What can hang from each mark
Z554: Z722 Z881
Z146: Z343 Z548
Z972: Z225
Z722: Z146 Z183 Z554 Z972
Z183: Z343 Z548
Z881: Z554
Z225: Z972
Z343: Z183
Z751: Z722 Z941
Z548: Z146

Every row comes from one small tree of marks. Brackets hold a mark, then the marks that hang from it, in the order of their numbers. Every link used is in the known rows. Which tree was each row made from?
(in the rows, 100 means zero)
Known rows
{Z722 {Z146 Z343 Z548} {Z554 Z881}}: 77	82	93	114	150	138	72	75	130	53	130	99	159	109	92	131	145	98	85	46	104	120	86	97	49	91	65	106
{Z146 Z548}: 74	89	93	109	116	112	145	114	81	91	125	92	98	108	69	89	144	97	103	89	55	131	113	94	72	145	59	43
{Z183 Z343 Z548}: 97	76	76	71	123	91	153	106	99	111	109	115	57	111	68	102	124	125	133	108	27	137	135	83	78	156	45	75
{Z751 Z722}: 90	81	94	106	106	97	116	110	92	94	125	122	61	112	67	75	99	149	124	86	74	148	141	70	119	129	63	44
{Z554 Z722 Z881}: 97	71	106	90	78	132	148	106	117	37	104	102	81	124	49	112	124	99	155	89	88	161	89	64	66	151	46	45
{Z722 {Z183 Z548} Z972}: 90	108	92	61	76	100	117	81	116	97	107	135	99	80	73	95	125	111	133	136	52	159	111	119	117	125	53	53
{Z554 {Z722 Z183} Z881}: 98	71	107	72	47	136	121	95	141	38	138	114	98	138	54	117	117	68	153	88	101	167	74	70	78	134	39	46
{Z751 {Z722 Z554 {Z972 Z225}}}: 69	91	83	93	100	67	82	85	107	62	128	159	68	68	97	77	143	168	157	114	60	142	133	69	127	119	76	104
{Z722 {Z146 Z343}}: 92	84	122	112	126	107	97	73	109	75	89	125	94	120	78	115	120	134	96	68	104	109	125	69	77	122	62	39
{Z881 {Z554 {Z722 Z183}}}: 76	97	105	71	62	104	108	122	165	61	147	149	122	149	68	109	142	88	124	83	102	146	95	65	78	160	45	25
{Z548 {Z146 {Z343 Z183}}}: 59	86	117	63	138	125	101	160	153	76	55	138	80	125	69	129	80	121	81	75	79	141	108	91	89	145	50	42
{Z225 Z972}: 87	63	109	119	108	110	153	116	83	86	103	125	82	104	53	82	94	141	118	105	82	108	137	49	87	129	35	36
{Z554 {Z722 {Z183 Z343 Z548} Z972}}: 83	109	96	31	47	85	118	94	124	96	108	127	82	103	85	118	145	84	170	142	36	162	103	97	96	168	34	76
{Z972 Z225}: 92	69	104	105	101	95	146	104	102	62	117	135	43	100	66	86	136	133	136	98	65	120	113	44	94	140	51	57
{Z548 Z146}: 85	75	110	103	117	110	153	116	109	79	83	127	74	124	48	114	90	104	106	80	68	117	101	100	94	142	69	26
{Z751 {Z722 {Z146 Z343} Z972} Z941}: 77	90	117	118	91	115	40	81	96	96	97	130	59	67	107	79	113	171	102	89	111	123	122	75	139	120	81	77
{Z751 Z722 Z941}: 82	71	89	123	90	124	97	124	95	90	140	124	37	92	68	60	94	157	109	88	89	130	127	59	127	147	73	55
{Z722 {Z146 Z343 Z548} Z183 Z554}: 65	104	105	103	120	118	43	70	148	72	153	126	174	124	107	127	146	80	67	60	108	101	93	103	68	104	60	80
{Z751 {Z722 Z146} Z941}: 90	60	113	143	92	138	80	93	79	98	123	133	60	107	62	64	93	161	103	69	106	93	115	59	137	131	71	60
{Z722 Z146 {Z183 Z548} {Z972 Z225}}: 100	88	121	87	71	109	101	56	110	86	102	151	99	78	80	91	142	128	138	136	70	116	81	92	142	102	34	85
{Z146 {Z343 Z183} Z548}: 50	106	101	66	135	126	94	159	123	86	97	103	105	109	92	105	134	113	79	82	65	157	120	85	69	147	39	58
{Z343 {Z183 {Z548 Z146}}}: 74	83	110	70	133	138	139	166	134	97	49	136	98	117	39	112	77	130	95	107	44	136	97	116	116	150	34	45
{Z722 Z183 Z554}: 80	89	82	81	97	99	90	71	140	62	155	160	120	128	65	111	120	97	119	79	84	128	122	86	69	130	71	56
{Z554 {Z722 Z146} Z881}: 106	64	127	108	80	143	130	74	98	44	88	110	104	138	45	119	121	102	150	72	104	126	77	62	73	137	45	47
{Z751 {Z722 {Z146 Z343}}}: 89	87	119	120	121	104	74	88	109	95	107	122	87	115	93	95	98	159	95	70	110	125	133	69	118	108	57	52
{Z881 {Z554 {Z722 Z972}}}: 68	109	104	68	77	82	123	118	122	66	90	140	100	111	74	106	165	122	151	106	72	159	115	77	75	173	67	37
{Z751 {Z722 Z554} Z941}: 71	79	74	124	106	117	67	108	118	73	156	149	74	93	74	72	106	160	108	83	88	118	131	63	112	144	87	79

Which tree is each row?
84	97	104	99	140	113	132	136	166	85	75	115	97	93	75	127	95	127	72	107	70	129	91	118	108	125	49	45 => {Z183 {Z548 {Z146 Z343}}}
94	62	99	99	108	111	92	36	97	35	99	150	96	88	75	110	150	133	163	87	84	118	88	71	86	97	72	124 => {Z722 Z146 {Z554 Z881} {Z972 Z225}}
89	92	129	82	81	122	92	66	115	41	63	105	101	98	88	134	141	113	147	91	110	153	87	78	77	124	55	67 => {Z554 {Z722 {Z146 Z343} Z972} Z881}
82	88	126	92	64	115	91	95	145	67	130	159	141	165	66	115	139	92	117	67	120	112	84	64	87	142	42	29 => {Z881 {Z554 {Z722 Z146 Z183}}}
82	73	116	136	105	131	52	102	113	89	121	129	62	96	95	79	96	166	79	69	125	106	116	55	127	121	67	66 => {Z751 {Z722 {Z146 Z343}} Z941}
81	69	99	143	108	130	53	81	102	79	140	156	94	107	70	78	103	165	99	65	108	83	122	65	119	130	85	83 => {Z751 {Z722 Z146 Z554} Z941}
91	73	92	90	113	119	90	29	89	50	89	138	122	104	63	121	132	123	150	72	83	132	109	98	66	107	89	98 => {Z722 Z146 {Z554 Z881} Z972}
98	100	116	80	79	115	98	48	99	106	91	140	124	93	72	100	119	113	127	121	70	127	101	121	126	111	49	58 => {Z722 Z146 {Z183 Z548} Z972}
72	103	96	60	141	125	100	152	153	83	69	130	95	98	75	109	109	155	92	112	60	160	131	86	90	143	25	56 => {Z146 {Z343 {Z183 Z548}}}
97	99	101	53	43	130	120	90	142	57	106	110	114	90	68	113	130	86	167	136	69	187	68	110	106	127	33	72 => {Z554 {Z722 {Z183 Z548} Z972} Z881}
84	78	68	73	111	104	105	57	106	45	105	130	98	89	68	113	137	116	158	90	64	167	120	95	60	123	93	94 => {Z722 {Z554 Z881} Z972}
65	91	74	105	90	99	56	91	103	78	130	151	70	67	85	72	123	163	129	101	75	136	138	83	121	144	102	91 => {Z751 {Z722 Z554 Z972} Z941}
56	99	134	66	113	121	65	151	165	61	68	157	131	155	80	127	142	140	99	65	115	131	110	53	68	160	31	38 => {Z881 {Z554 {Z722 {Z146 {Z343 Z183}}}}}
89	111	119	63	35	99	121	104	145	56	107	141	92	75	85	100	157	109	165	164	58	149	75	81	133	142	20	68 => {Z554 {Z722 {Z183 Z548} {Z972 Z225}}}
86	91	114	72	77	105	125	107	145	81	97	146	82	73	79	107	115	105	125	141	53	131	62	120	155	112	40	79 => {Z722 {Z183 {Z548 Z146}} {Z972 Z225}}
89	79	104	102	100	114	74	41	123	67	140	168	142	143	65	117	117	101	111	64	103	91	112	86	78	118	71	57 => {Z722 Z146 Z183 Z554}
49	113	123	65	126	123	64	113	89	100	55	113	121	97	100	111	146	120	97	84	69	141	116	107	86	132	52	72 => {Z722 {Z146 {Z343 Z183} Z548} Z972}
89	71	87	99	110	110	66	45	87	68	106	135	114	98	76	101	111	148	149	72	90	147	119	96	109	89	86	109 => {Z751 {Z722 Z146 {Z554 Z881} Z972}}
91	73	93	74	85	123	62	18	115	54	121	151	136	115	70	124	123	90	147	71	99	135	93	107	79	93	83	98 => {Z722 Z146 Z183 {Z554 Z881} Z972}
89	72	90	75	129	100	161	126	119	114	86	117	62	119	60	122	96	105	114	99	29	118	101	113	97	151	47	72 => {Z183 Z343 {Z548 Z146}}
91	68	70	76	99	126	90	64	149	41	164	141	119	129	59	119	113	85	132	67	93	152	97	87	63	107	72	83 => {Z722 Z183 {Z554 Z881}}
68	116	120	79	87	110	61	65	105	96	115	107	134	94	115	112	148	79	93	86	94	129	95	114	96	104	60	67 => {Z722 {Z146 Z343 Z548} Z183 Z972}
92	63	118	123	63	146	53	83	102	97	157	145	76	120	71	66	85	131	100	70	122	101	100	67	147	116	63	60 => {Z751 {Z722 Z146 Z183} Z941}
86	82	71	55	84	108	80	47	131	47	140	141	112	99	74	119	127	88	153	88	80	172	105	105	74	105	83	94 => {Z722 Z183 {Z554 Z881} Z972}
66	83	79	109	84	92	60	98	113	59	143	162	45	50	95	65	141	177	140	116	73	123	118	54	138	134	86	119 => {Z751 {Z722 Z554 {Z972 Z225}} Z941}
90	86	105	68	62	115	138	89	98	43	80	105	76	97	62	112	138	103	177	111	72	177	95	79	75	152	62	57 => {Z554 {Z722 Z972} Z881}
92	79	128	88	62	101	92	44	93	73	109	159	77	101	82	95	140	110	149	104	88	111	91	70	121	112	52	73 => {Z722 Z146 Z183 {Z972 Z225}}
63	79	93	152	114	141	51	100	88	91	155	125	124	100	82	74	128	140	77	64	95	81	104	86	114	127	78	96 => {Z751 {Z722 {Z146 Z548} Z554} Z941}
70	110	134	104	71	113	118	86	64	81	74	99	128	104	80	105	167	91	137	108	66	117	90	103	86	157	56	44 => {Z554 {Z722 {Z146 Z548} Z972}}
